Every row comes from one small tree of marks. The marks that hang from a mark follow it in brackets, in the order of their numbers. Every link used is in the known rows. Which tree was each row made from?
Known rows
z617(z744(z8 z666) z892(z671)): [-12   5   8 -23  -5  -6  12  -1   7  18  -2  -5   7  22 -11  -5  14  -4
   2 -13 -12   5   1  19 -30  -2  -6   7   3  -8  -8]
z892(z671 z961(z617(z8 z744))): [-12  16  -2 -25 -25   0  20  -1  10  20   0  -4   4  10   3  -3  13  -3
  -8 -20 -11   6  -5  24 -22 -12 -20  16   0 -35 -10]
z514(z339 z961): [ -8  12  -4  -7 -13  -3   4   3  22  10  -5  -9   8   4  -2  -8  -3   2
  -1   0   1  12  -9   7 -13  -8  -3  23   2   0  -9]
z671(z892(z961)): [ -9   9  -9 -12   0   8   3  11   7  11   1 -12   2   0   1  -2   9  10
  -7  -5  -9   6  -7  14 -13   1   0   4   1   0  -9]
z583(z8(z744(z666)) z617(z961)): [ -8  12   8 -17 -17  -4  12   1  22  14  -8  -3   9  27  -1  -7  20 -13
  -3 -18 -10  12   5  10 -26   5  -5  28   3  -6  -2]
z892(z961(z617(z8) z671)): [ -9  14  -6 -20 -18  -4  12   6   8  18  -5  -8   1   1   6  -5   5   2
  -8 -16  -5   4  -5  25 -16 -12  -9  10   0 -25 -13]
z961(z339 z617(z744) z671 z892): [ -8  21  -8 -24 -20  -6  16   6  15  14  -4  -1   2  24  -2  -7  15  -2
   3 -16  -9  -5  -4  18 -20 -11  -5  18 -13 -36 -19]
z617(z8 z892): [ -7  14  -2 -20   3   2  11   4   0  13  -2  -6   5  19  -2  -5  14   6
 -11 -10 -15  15 -10  13 -17  -4  -5  19  -1  -3  -4]
z617(z8 z961): [ -8  14  -2 -15  -3  -5  13   8   5  13  -3  -8   8  16   3  -8  11   4
 -13 -12  -5  21  -4  19 -17  -5  -8  22  -3  -4  -3]
z583(z617(z961)): [ -4  18  -4 -16 -15   3  14   7  16  15  -6  -8   8  28   1  -7  17   1
  -3 -14  -6  14  -7   8 -13  -2  -5  30   0  -2  -5]
z617(z892): [ -5  11  -6 -18   0   3   9   7   7  12  -1  -8   5  17  -8  -4  13   7
  -5  -6 -16  12 -13   7 -15  -1   0  20   1   2  -6]
z339(z961(z892)): [ -9  10 -12 -17   2  -4   6  12  10  10  -2 -10   5   7   4  -8   5   4
  -5 -13  -9  14  -4   4 -12   3   3  13  -3  -7 -11]
z514(z961(z339 z671)): [-11  11 -10 -10  -7  -1   8   8  19  11  -8 -12   5  -6   2 -13  -5   4
   6   0   1   6   0  18  -5 -12   0  20  -1 -11 -13]
z8(z617(z744(z666) z892(z961))): [-12   4  -4 -25 -20   4   9  -2  13  20   1  -1   7  27  -1  -8  35  -1
  -5  -2  -4  -4  -6   9 -22   3  -1  25   7 -24  -6]
z892(z671 z961(z339 z617)): [ -7  19  -8 -12 -16  -2  15   1  20  14  -5  -7   3   7   6  -8  -3  -5
   1  -5  -7   4 -16  24 -15 -13 -14  21   2 -27 -12]
z892(z961(z671)): [-10   5 -10 -13 -13   2   7  12  11  16  -3 -13   2 -11   0  -6  -1   7
  -1  -6  -9   4  -2  15 -12  -8  -4   6   4 -13 -13]
z671(z892(z961(z617))): [ -7  15  -9 -18 -10   4   6   8  11  11   0  -8   2  10   2   0  15   6
  -6 -11  -7   3 -12  18 -15  -1   1  10  -1  -7 -12]
z514(z339): [ -5  14   1  -6 -11  -7   8   4  20   9  -2  -9   7  11  -6  -4  -6   0
  -1  -3  -7  11 -13   7 -19 -12  -5  15   0  -3 -11]
z961(z339): [ -5  16  -7  -5   1  -3  12   5  19   8  -2  -9   7  14  -1  -7  -4  -1
   0   1  -9  10  -9  13 -12 -11  -7  17  -3  -9  -9]
z8(z617(z744 z892 z961(z339))): [-12  16  -4 -25 -23   4  16  -2   9  14  -3   2   9  47   2 -12  37   3
  -8  -4  -3   6 -12   9 -21  -6  -5  45  -5 -20  -6]
z8(z617(z961)): [ -9  10  -2 -19 -20  -4  14   8  13  13  -2  -8   6  25   5  -7  19   1
  -6  -4  -3  16  -7   7 -13  -8   1  32   1  -5  -5]
z617(z744(z8 z666) z961(z339)): [-11  13   2  -9  -2 -14  11  -1  17  14  -6  -1  14  37  -2 -12  13  -7
  -3  -5   6   6   4  25 -28  -3  -9  16  -7 -13  -7]
z892(z671 z961): [-10   6  -7 -12 -12   3  11   9  12  16  -1 -14   2  -9   1  -6  -3   2
  -1  -5 -13  10  -8  15 -12  -8 -10  11   7 -12  -9]
z8(z617): [ -7  10  -1 -18 -18  -4  14   7  16  11   2 -10   4  18   1  -3  10  -3
   0  -2 -11  12  -7   4 -11 -12   0  21   4  -7  -7]
z583(z8 z617): [ -4  22   1 -12  -5   4  13   6  15  12  -4  -6   6  23   2  -2   3  -7
  -5 -13 -22  11  -2   2 -15  -8  -7  12   0  -5  -4]
z8(z617(z892(z671 z961)) z744): [-16   0   1 -32 -37   8  14  -1   9  18  -1  -5   0   6   1  -5  27  -1
   0  -8 -18   7 -10   7 -18  -4 -10  36  13 -16  -6]
z892(z961(z617(z744) z671)): [-10  12 -10 -23 -29   1  13   5  15  19  -2  -6   3   6  -3  -2  14   3
  -3 -15  -7  -4  -2  18 -20  -8  -8  14  -1 -31 -17]
z8(z617(z892(z961)) z744(z666)): [-13  -3   1 -27 -26   1   7  -3  17  17  -1  -3   5  18  -2  -7  32  -5
  -1  -2  -7   2  -7   9 -21   7  -1  34  12 -15  -5]
z961(z339 z892): [ -5  18  -8 -11   4  -4   9   9  13   9  -3  -5   4  20   2  -9   4  -1
   1  -1 -12   8 -10  11 -11  -5  -4  16  -9 -12 -10]
z617(z8(z744) z961(z339)): [-11  14   1 -16 -12  -6  15  -1  12  10  -6  -3   9  19   2  -9  13  -2
  -8 -10  -3  19  -3  22 -21  -7 -16  37  -6 -13  -5]
z583(z8 z617(z961(z671))): [ -8  18   1 -16 -16   3  13  11  10  15 -10  -8   4  17   4  -8   8   0
  -6 -21 -13  10   2  10 -19  -8  -3  16  -2  -7  -6]

Which tree is each row?
[ -8  10  -7 -27 -14  -2   9  -3  20  18  -5  -1  10  29  -8  -7  32  -1
  -2 -11   1   1  -5  15 -21   8   4  33   2 -16 -10]  z514(z961(z617(z744(z666) z892)))
[ -8  23   0 -18 -16   6  17   4  12  16  -5  -1  10  36   1  -5  22  -3
 -12 -20 -15   9   3   4 -23  -3 -11  23  -6 -14  -3]  z583(z8 z617(z744 z961))
[ -9  12  -8  -7  -8   2  12   5  16  13  -3 -11   3  -2   5 -10  -8  -1
   1   1 -10   7 -11  20 -11 -12 -14  16   4 -20 -10]  z892(z671 z961(z339))
[ -5  19  -8 -27 -17  -4  15   7  13  15   0  -1   5  32  -5  -1  24  -3
  -3 -17 -14   3  -6   8 -20  -2  -4  19  -9 -24 -13]  z961(z617(z744) z892)
[ -9  22  -1 -30 -17  10  18  -2   2  20  -5   2  11  43   0  -7  41   4
 -15 -24 -10  10  -6  12 -24   2 -12  36  -5 -15  -2]  z583(z617(z8 z744 z892 z961))
[ -9   5   2 -27 -18  -2  13   0  15  17   2  -2   8  35  -7  -6  33  -3
  -1  -6  -8   1  -5   7 -23   0   3  27   5 -17  -7]  z8(z617(z744(z666) z892))
[-13  11   0 -20 -20  -1  10  10   8   9  -4  -9   1  17   8 -10  18   7
   0  -8   2   5  -5  21 -15 -13   7  22  -4  -8 -12]  z8(z617(z961(z339 z671(z892))))
[-12  11  -3 -24 -21   1  12   5   7  14  -8  -4   3  27   5 -14  23   6
  -3  -5  -1   6 -12  15 -16 -11   3  36  -1 -14  -9]  z8(z617(z892 z961(z339 z671)))
[-10  15  -4 -23 -26  -1   5   1  16  14 -11  -4   3  10  -3  -8  12   6
   1 -12   2   3 -15  14 -19  -8   4  30   2  -9 -15]  z514(z339 z961(z617(z892) z671))
[-11   8  -4 -10 -19  -4   4   6  20  12  -7 -11   4  -8  -3 -10  -7   5
   4  -5   2   7  -4  12 -13 -12   1  18   2  -5 -14]  z514(z339 z961(z671))
[ -9  25   1 -16 -15   0  16  -3  15  15  -8   2  13  47   2  -8  19  -6
  -4 -13  -2   5   1  15 -22  -8 -17  26 -10 -15  -6]  z583(z617(z744(z8) z961(z339)))
[-13  14  -4 -26  -8  -6  10   7   5   9  -3 -12   0  -2   7  -3   7   9
  -9 -29  -1  10  -1  25 -20  -8   7   5  -4 -11 -17]  z339(z961(z617(z8) z671(z892)))
[-10  11 -11 -28 -15  -2  10   6  10  12  -7  -9   2   7   0  -6  11   9
  -5 -22  -5   7 -10  13 -19  -3   7  21   1 -12 -16]  z339(z961(z617(z892) z671))
[-10  16  -6 -21 -25  -7   5   7  18  14 -10  -5   1   7   2  -9   6   1
   4 -13   2   1  -9  13 -16  -8   4  22  -5 -16 -17]  z514(z339 z961(z617 z671 z892))
[-12  15  -8 -31 -22  -5  17   5  14  15  -1  -6   3  14   1  -5  15  -2
  -2 -27 -11   8  -4  11 -22  -3  -4  20  -4 -29 -16]  z339(z961(z617(z744) z892(z671)))
[-10  13  -7 -28 -14  -1  14   2  11  12  -5 -10   3  10   0  -6  10   4
  -4 -21 -10  14 -15  13 -19  -3   0  25   5 -11 -12]  z339(z961(z617(z892(z671))))
[-12  12 -11 -33 -22   1  14   3  11  14  -4  -6   5  15  -4  -4  22   9
  -7 -26  -6   2  -5  13 -24  -2   3  23  -1 -23 -18]  z339(z961(z617(z744 z892) z671))
[-11   5   1 -28 -21  -3  13   1  12  18  -1  -1   9  41  -4 -10  42   0
  -7  -8   0   5  -6  10 -25   4   4  36   2 -15  -4]  z8(z617(z744(z666) z892 z961))
[ -9  14  -4 -16 -29  -7   7   3  24  13  -9  -8   3   1  -1  -7  -1   1
   4 -11   5   4  -9  15 -16 -14   2  24   1 -12 -17]  z514(z339 z961(z617 z671))
[-13   8  -1 -14 -15   1   0   9  14   8  -5 -12   2 -10  -2  -7   0  11
   3  -8   2   4  -4  16 -15  -9   9  10  -1   4 -15]  z514(z339 z961(z671(z892)))
[ -9  13  -3 -28 -22   0  14   9  11  12   1  -9   1  11  -9   3  20   7
   0 -23 -10  -2  -1  19 -21  -8   4   8  -6 -15 -19]  z961(z617(z744) z671(z892))
[ -6  21  -2 -24 -17  -6  20   0  12  15   1  -3   8  28  -3   0  17  -3
 -10 -19 -10   9  -4  17 -22 -11 -12  19  -6 -24 -11]  z961(z617(z8 z744))
[-10  11 -11  -7  -9   1   8   8  15  13  -5 -11   3  -6   4 -11  -6   4
   1   0  -5   0  -5  20 -10 -12  -8  10   0 -20 -13]  z892(z961(z339 z671))
[-10  22  -5 -17 -14  -6  12  -6  20  12  -7   1  12  32   0  -6  12  -7
  -1  -6   3   4   0  19 -18 -10 -11  23  -8 -18 -12]  z514(z961(z339 z617(z744(z8))))
[ -9  12  -3 -12  -1   0   7  11  10   6  -2 -13   0   0  -2  -6  -1   8
   3  -7  -8   2  -4  22 -13 -12   4   5  -5  -4 -15]  z961(z339 z671(z892))
[ -8  24  -5 -15  -2   1   8   0   7  10  -3  -3   3  19  10  -5  10   2
 -10 -10  -2   3 -13  29 -17  -8  -9  12  -7 -19 -10]  z671(z892(z961(z339 z617(z8))))
[ -9  23  -1 -24 -15  13  15   1   5  17  -7   2  10  45  -2  -6  36   2
 -15 -21 -18   8  -4   2 -26   3  -8  30  -5 -10  -1]  z583(z8 z617(z744 z892 z961))
[-10  15  -2 -24  -4   4  15   1   1  15   1  -2   8  25  -7  -3  25   6
 -13 -14 -16  10  -5  12 -22  -3 -10  21  -4 -14  -6]  z617(z8 z744 z892)
[ -8  21  -3 -25 -20   1  20  -4  13  14  -3  -1   5  30  -6  -5  18  -2
   0 -14 -14   3 -16  18 -24 -10 -11  31  -3 -27 -13]  z961(z339 z617(z744 z892(z671)))
[-12   1   0 -22  -7  -1   6  -3   8  17  -3  -3   6   9  -3  -7  24  -1
  -8  -9  -8   7  -3  20 -25   9  -9  25   7 -14  -4]  z617(z8(z744(z666)) z892(z961))
[-12   3   5 -25  -8  -6  10  -1   7  15  -5  -3   9  23  -5  -9  31   0
  -9 -16  -3  16  -3  21 -29   9  -4  36   2  -5  -2]  z617(z8(z744(z666)) z892 z961)
[-14   8   6 -22 -29  -3  14   4  12  11  -4  -4   5  24   3  -4  23  -6
  -9 -11 -13  18   2   2 -23  -6  -4  34   1  -7  -2]  z583(z8(z617(z961) z744))
[ -7  13  -3 -24 -15  -3  10  12  10   9  -2 -12  -2   6  -4   1   9   7
   1 -19  -9   3  -5  21 -17  -9   8   5  -3  -4 -17]  z961(z617 z671(z892))
[-12  13  -7 -23  -7  10  11   0  -1  19   0  -1   8  18  -1  -5  27   8
 -17 -11 -12   5  -6  14 -22   1 -14  19  -1 -21  -5]  z617(z8 z744 z892(z961))
[-12   6 -12 -20  -5  -5   6  15   8  11  -4 -13   1  -7   4  -9   2   7
  -2 -17  -8   9   1   9 -13  -2   6   7  -3 -12 -16]  z339(z961(z671 z892))
[ -8  22  -2 -24  -9  -4  15   0   6  13  -8  -2   2  22   2  -8  10   2
  -5 -15  -7   4 -13  26 -20 -14  -6  22  -6 -22 -13]  z961(z339 z617(z8 z892) z671)
[-12  12   5 -23 -29   3  15   7  14  14 -10  -6   4  12   0  -5  17  -4
  -3 -25 -16  10   7   8 -23  -5  -7  27   0  -8  -7]  z583(z8(z744) z617(z961(z671)))
[-11  11  -2 -17 -24  -5  15   7  14  12  -6  -8   4  18   8 -13  10   1
   0  -4   2   8  -5  17 -13 -17   0  30  -2 -17 -10]  z8(z617(z961(z339 z671)))
[ -7  17   3 -20 -14  -4  17  -2  16  20  -4  -2  12  35   0  -9  28  -6
  -7 -21   0   8   4  20 -25   1 -10  26  -2 -20  -4]  z583(z617(z8 z744(z666) z961))
